Each row was made from one small tree. The marks that hang from a mark follow it in brackets, in alphabetical order. Every link used is in the known rows. Write each row's tree.
In the rows, 128 means zero.
Known rows
nize[sigo[lavod[rorev]]]: [119 155 111 173 154 107  91  87 125 125 135 109 153 125 124 134 157 111
 136 151 101  89 129 134]
popo[rorev]: [113 142 132 162 115  95 134 129 118 126 130 127 166 128 135 119 120 127
 115 121 135 126 149 143]
sigo[butesi lavod[kava]]: [147 101 115 171 161 127 142 106  97 139 158 125 125 145 115 150 130 127
 157 168 108 100  76 118]
sigo[butesi[gopa[zupora]] lavod[kava rorev] sarid]: [105 151  99 212 157 104 182  98  87 162 148 122 147 160 189 160 116 101
 142 120  92  45 103 124]
zupora[gopa[butesi]]: [132 122 118 133 143 139 149 137 109 142 148 144 155 146 110 134 131 151
 141 151 122 101  85  95]
sigo[butesi[gopa] lavod nize sarid]: [159  80 106 155 133 193 133  85  76 192 139 160 135 162 126 207 121 180
 141  87  25  56  48 128]
nize[sigo[butesi]]: [133 139 122 128 165 116  98 114 111 131 129 129 141 147 136 153 141 156
 145 141 109 130 106 136]
nize[sigo[lavod[rorev] sarid]]: [123 139 115 173 149 122 107  66 117 132 140 116 150 132 137 161 148 110
 144 133  71  81 129 110]
lavod[rorev sigo[butesi]]: [104 138 117 151 152  75 158 106  99 165 144 113 161 134 164 147 143 132
 152 175 140 104 111 161]
butesi[sigo[lavod[kava rorev] nize]]: [113 113 114 175 118 128 143  83 114 143 144 114 131 110 118 116 166 105
 116 154 116  73 104 166]
lavod[rorev sigo]: [103 150 120 148 133  76 148 102 120 144 129 107 153 111 165 117 150 108
 134 166 147 107 142 155]
zupora[gopa]: [140 134 118 137 116 146 124 120 129 141 132 144 144 127 115 122 133 135
 111 139 117 106 118 104]
nize[sigo]: [126 156 127 126 138 119  90 111 130 114 117 119 133 126 134 129 153 132
 125 130 121 135 132 135]
sarid[sigo]: [117 148 127 101 138 129 110 131 120 143 117 138 121 101 143 150 124 145
 130 131 129 136 164 120]
nize[sigo[butesi[gopa] lavod[rorev] sarid]]: [133 148  86 174 154 115 115  75  88 176 122 137 170 162 157 191 147 139
 143 113  55  59  95 116]
sigo[lavod nize]: [143  89 133 155 133 182 108  99 114 137 156 132 114 124  96 154 135 153
 133 123  76  89  77 143]
kava[lavod[rorev[popo] sigo[nize sarid]]]: [103 116 105 140 146 143 148  75 101 179 131 130 147 121 193 115 126 124
 122 143  70 102  86 114]
sarid[sigo[butesi]]: [121 134 123 104 163 126 121 129  99 162 132 147 134 123 144 180 115 166
 152 141 119 132 132 124]
kava[lavod[rorev[popo] sigo[butesi[gopa] sarid]]]: [118 148  67 132 163 107 162  94  76 213  96 153 178 161 227 131 111 134
 129 136  72  94  90  97]
sigo[butesi[gopa] lavod sarid]: [161 104  95 147 146 156 138  99  84 183 126 158 147 169 139 197 108 159
 146  95  48  76  80  96]
kava[lavod[rorev]]: [125 154 108 152 139  95 137 137 124 153 131 130 155 123 154 111 131  97
 118 150 112 119 125 112]
zupora[gopa[butesi[sigo[lavod[kava] nize sarid]]]]: [146  84 112 144 136 186 163  78  85 161 159 148 138 134 104 158 147 152
 136 142  67  60  47  95]
zupora[gopa[butesi[sigo[nize sarid]]]]: [132 101 123 103 123 183 157 102  94 172 144 157 153 140 117 161 141 176
 126 109  75  81  67 113]

Write each row's tree
[118 108 133 112 151 161 113 116  93 170 144 147 116 117 125 189 126 186
 143 132  98 115 100 152] => sarid[sigo[butesi nize]]
[111 199 105  99 128 125 132 150 126 141  86 145 140 134 187 111 120 129
  95  69 134 113 159 154] => butesi[gopa[zupora] sigo]
[ 97 148 118 174 123  56 169  97 119 134 135  92 144 106 166  96 168  83
 129 193 172 104 138 157] => lavod[kava rorev sigo]
[136 129  90 152 137 121 159  92  71 226 125 147 166 145 197 179 142 148
 121 125  47  71  57 140] => kava[lavod[rorev sigo[butesi[gopa] nize sarid]]]
[ 97  60 111 202 155 159 165  57  85 160 169 121 127 151 141 147 118 127
 154 157  72  58  58 121] => sigo[butesi lavod[kava rorev[popo]] nize sarid]
[106 175 107 153 158  90 171 128  92 152 117 120 134 143 210 127 139 129
 132 143 152  96 105 165] => lavod[kava sigo[butesi[gopa[zupora]]]]
[148 101 120 169 134 143 152  83 109 130 145 122 119 130 126 151 131 103
 142 143  85  96 102  90] => sigo[lavod[kava] sarid]
[111 104  73 189 146 120 172  76  82 172 120 134 151 171 170 135 113 113
 141 137  87  57  89  94] => sigo[butesi[gopa] lavod[kava rorev[popo]] sarid]
[141 154  98  90 102 135 145 110 109 173  77 157 148 139 169 147 134 139
  99  71  96 111 142 118] => butesi[gopa sigo[sarid]]
[115 195 108 139 169 115 109 135 108 138 108 135 141 159 184 148 129 152
 127  93 113 100 117 156] => nize[sigo[butesi[gopa[zupora]]]]
[103  90  99 192 167 128 174  69  90 150 155 122 141 158 154 136 107 105
 161 164  92  77  94  90] => sigo[butesi lavod[kava rorev[popo]] sarid]
[106 139 108 199 160 148 140 114  93 166 155 135 140 153 155 165 120 147
 137 101  80  38  78 173] => sigo[butesi[gopa[zupora]] lavod[rorev] nize]
[101 122 122 183 129 130 126  88 106 148 155 111 119  90 125 150 155 114
 132 169 114  71 125 148] => sarid[sigo[lavod[kava rorev] nize]]
[ 70 170  92 149 171 107 175  96  86 176 115 133 159 161 244 133 100 136
 140 112 113  74 120 136] => lavod[rorev[popo] sigo[butesi[gopa[zupora]] sarid]]
[104 140 125 148 129  87 164  81 112 156 135 112 154 118 177 147 144 109
 140 150 115  98 139 132] => lavod[rorev sigo[sarid]]
[115 105 118 170 115 143 157  61 105 154 150 119 135 115 129 142 157 103
 120 136  83  65 101 146] => butesi[sigo[lavod[kava rorev] nize sarid]]
[138  85 130 181 127 165 131  91 113 127 159 117 106 117  98 134 151 125
 128 153  99  84  74 145] => sigo[lavod[kava] nize]
[ 74 139 106 163 133  75 163  90 117 129 121  96 140 118 182  65 146  89
 127 195 175 111 136 141] => lavod[kava rorev[popo] sigo]
[139  94 114 137 117 170 148 102  84 193 127 155 133 159 145 193 125 176
 127  83  59  77  60 141] => sigo[butesi[gopa] nize sarid]
[124 101 111 148 133 170 158  75  89 179 166 151 170 140 108 166 141 156
 137 132  56  40  64 111] => zupora[gopa[butesi[sigo[lavod[rorev] nize sarid]]]]
[126 146 109 149 123 175 149  91 101 156 122 138 114 129 173 144 134 125
 102  75  74  60 100 149] => butesi[gopa[zupora] sigo[lavod[kava] nize sarid]]
